What can hang from each mark:
ginu: besuku gipak zise
zotorip: dagu
zise: dagu ginu
gipak: ginu
besuku: dagu ginu zoponar
dagu: besuku
zoponar: besuku

Known rows, with every way that one mark hangs from another:
[ginu gipak]: [-1.48 -0.45  1.43 -1.26  0.04  3.10 -1.23 -1.95 -0.20  1.79 -1.82 -2.23
  0.29  2.23  2.06 -1.68  1.58  3.29]
[zoponar [besuku dagu [ginu gipak zise]]]: [-1.82 -1.91 -0.99  1.56  0.63  1.57  0.86 -0.75  1.74  2.55  0.29 -1.60
 -2.33  2.03 -1.07 -2.19 -4.05 -0.65]
[zise ginu]: [-1.57  0.65  3.11  1.88  2.64  1.98 -1.35 -1.71  0.12  0.43 -4.00 -1.09
  2.12  1.76  0.96 -0.24  0.74  3.91]
[gipak [ginu [besuku dagu zoponar] zise]]: [ 3.29 -1.87 -0.93 -1.89 -1.71 -1.75  2.40 -2.25  0.58 -2.12 -1.39  1.82
 -3.34 -4.59 -3.02  0.35  0.90 -5.08]
[zoponar besuku]: [ 2.55 -2.60  0.33  3.48  0.13  1.99 -2.55  0.10 -2.50  0.17  0.94 -2.03
 -0.19  0.77 -1.95  0.24 -2.35  0.49]
[besuku zoponar]: [ 2.09 -1.75  0.47  2.15  0.31  1.82 -0.70  1.98 -0.54  0.68  0.41 -1.65
  2.80 -0.10  0.10  2.48 -1.94  0.16]
[gipak ginu]: [-0.99 -1.80 -0.77 -0.32 -2.94  1.06  1.33 -3.34 -0.93 -1.94 -2.42 -1.84
 -2.34 -0.79  0.25 -2.42  0.31  0.56]
[gipak [ginu [besuku dagu] zise]]: [ 2.12 -0.92 -0.96 -2.52 -2.41 -2.41  1.85 -4.04 -0.57 -3.35 -2.14  1.66
 -5.47 -3.96 -2.95 -1.95  2.07 -4.77]
[gipak [ginu besuku zise]]: [ 1.31 -1.35  0.74 -2.88 -3.41 -2.02  0.63 -4.18 -0.81 -4.79 -2.60  0.48
 -3.17 -4.50 -2.40 -0.67  2.45 -4.38]
[ginu [besuku dagu zoponar] gipak]: [ 3.94  0.08 -0.68 -2.06  2.86  0.49 -0.34  0.69  1.54  4.33  0.77  2.60
  0.10 -2.05 -0.28  1.31  1.77  0.17]
[besuku dagu ginu zoponar]: [-1.56 -0.40 -3.98  2.46  1.50 -0.04  2.83  3.31  2.89  3.86  1.37 -0.57
  0.73  0.87  1.03 -0.30 -5.61 -0.67]
[dagu besuku]: [ 1.87  0.86 -3.71  2.17 -0.92 -0.16  1.56  0.35 -1.73 -3.86 -0.54 -0.21
  0.57  1.67  3.31 -3.31  2.45  2.29]
[gipak [ginu [besuku zoponar] [zise dagu]]]: [ 1.51 -1.43  1.94 -3.81 -3.08 -3.08 -0.77 -2.46 -1.22 -4.69  0.55  0.98
 -2.07 -4.55 -4.55  2.80  1.60 -4.35]
[zotorip dagu]: [ 0.37  2.84  0.40  2.37 -2.33  1.84 -0.25  0.18 -5.71  0.24  0.06  0.02
 -2.60  2.98  2.84 -2.98  2.30  1.67]
[besuku dagu [ginu gipak]]: [-4.97  0.86 -3.27 -0.31  1.00  0.95  2.35 -0.38  2.77  4.22 -0.71 -1.08
 -2.03  2.98  2.63 -4.15 -2.35  2.02]
[zise [dagu [besuku zoponar]] ginu]: [-0.66  1.90  2.01  1.05  2.47 -0.74 -1.69  0.95 -0.95 -2.24  0.53  1.05
  3.29  2.55  0.15  2.07  2.74  5.27]
[zotorip [dagu [besuku ginu zoponar]]]: [-0.81  3.43 -3.59  4.01 -2.34  0.86  3.75  3.43 -2.04 -0.46  1.14  1.09
  0.82  2.77  6.30 -3.28  1.17  2.70]
[zoponar [besuku ginu]]: [-1.55 -2.16 -0.95  3.22  0.00  0.89 -1.19  0.92  0.15  0.84  1.20 -2.69
  0.85  0.55 -0.69 -0.40 -5.06  0.48]

Rows:
[-5.11  0.47 -1.63 -1.34 -0.04  0.39  2.68 -1.65  2.84  2.06 -1.68 -1.34
 -3.04  2.58  1.12 -3.90 -1.97 -1.11] | [besuku dagu [ginu gipak zise]]
[-5.55 -0.94  2.64 -2.44 -1.10  0.12 -0.53  0.98  2.75  0.53  0.96 -2.50
  2.54  1.19 -0.27  2.66 -2.79 -0.79] | [besuku [ginu gipak [zise dagu]] zoponar]
[ 5.93 -0.41  0.07 -0.85  0.91 -2.74 -0.21  0.52 -0.36 -1.18  0.65  2.80
 -1.73 -3.86 -4.09  2.45  0.48 -6.30] | [ginu [besuku dagu zoponar] zise]
[ 1.68  0.09  5.04 -5.67 -0.47 -2.08 -3.94 -0.99 -0.49 -1.56  1.78  1.41
  0.27 -2.43 -4.00  4.74  3.25 -2.92] | [ginu [besuku zoponar] gipak [zise dagu]]
[-3.17 -1.62  0.44  0.91 -1.15  0.00  1.23  1.83  2.68 -0.73 -0.53 -2.74
  3.25 -0.49  0.42  1.92 -4.94 -3.18] | [besuku [ginu zise] zoponar]
[-1.76 -1.60 -2.29  2.35  1.51  2.15  0.57  0.10  1.54  4.48  1.04 -1.50
 -1.54  2.23  0.00 -2.40 -4.23  1.64] | [zoponar [besuku dagu [ginu gipak]]]
[ 1.39  1.06  2.43 -0.56  5.35  1.71 -0.48 -0.57  3.04  4.72 -2.69  2.59
  2.45 -0.81  0.42  1.36  2.33  3.51] | [zise [ginu [besuku dagu zoponar] gipak]]
[ 3.65  0.02  3.64 -3.30 -0.98 -4.46 -4.43  0.48 -2.60 -4.30  2.94  1.74
 -0.45 -3.76 -5.74  5.65  1.67 -5.51] | [ginu [besuku zoponar] [zise dagu]]
[ 5.95  0.24 -2.07  0.19  2.20 -1.91 -0.65  2.06 -0.50  1.62  1.93  3.16
 -0.61 -3.43 -2.19  2.13  0.08 -2.52] | [ginu [besuku dagu zoponar]]
[ 0.44  0.68  4.25 -1.17  4.49  2.16 -1.74 -0.83  2.99  3.24 -3.33  1.26
  4.86 -1.48  0.83  2.60  2.58  3.80] | [zise [ginu [besuku zoponar] gipak]]
[-3.00  1.31 -1.62 -1.27 -0.81 -1.52 -0.53  2.10 -0.07 -1.78  3.38 -0.45
  1.84  2.57  1.54  0.44  0.56  3.36] | [zise [dagu [besuku [ginu gipak] zoponar]]]
[-2.68 -0.38  4.94 -4.40 -1.91  0.37 -3.31 -3.33 -2.21 -2.26 -0.11 -2.02
 -2.39  2.67 -2.41  0.19  2.68 -0.23] | [ginu gipak [zise dagu]]
[-1.91  4.30 -3.80  3.22 -2.91  0.18  3.22  1.74 -3.14 -1.59  0.46  0.87
 -1.10  3.53  6.46 -5.38  2.35  2.95] | [zotorip [dagu [besuku ginu]]]
[ 4.72 -0.86  2.26 -1.40 -0.34 -2.29 -1.82  0.37 -0.49 -3.16 -0.01  1.36
  1.07 -4.69 -3.37  3.95  0.79 -5.84] | [ginu [besuku zoponar] zise]
[-0.85  1.74  5.95 -3.56  3.80 -0.49 -4.89 -0.72  0.37  1.84  0.54  2.06
  2.90 -0.29 -2.24  4.65  3.65  4.24] | [zise dagu [ginu [besuku zoponar] gipak]]
[-1.85  3.42 -2.76  2.77 -1.96  2.19  3.96  2.73 -1.09  0.96  0.59  0.83
  1.34  3.49  7.21 -3.70  2.07  4.03] | [zotorip [dagu [besuku [ginu gipak] zoponar]]]
[-0.47 -1.43 -3.23  3.71  1.13  0.56  0.38  1.00  0.29  2.79  1.88 -1.15
 -1.94  1.44 -1.17 -1.90 -5.26 -0.02] | [zoponar [besuku dagu ginu]]
[-0.93  0.36 -4.79  2.83 -0.52 -0.53  3.31  3.45  2.06 -1.90  0.56 -0.51
  4.18  0.91  4.55 -1.27 -1.58  1.76] | [dagu [besuku ginu zoponar]]
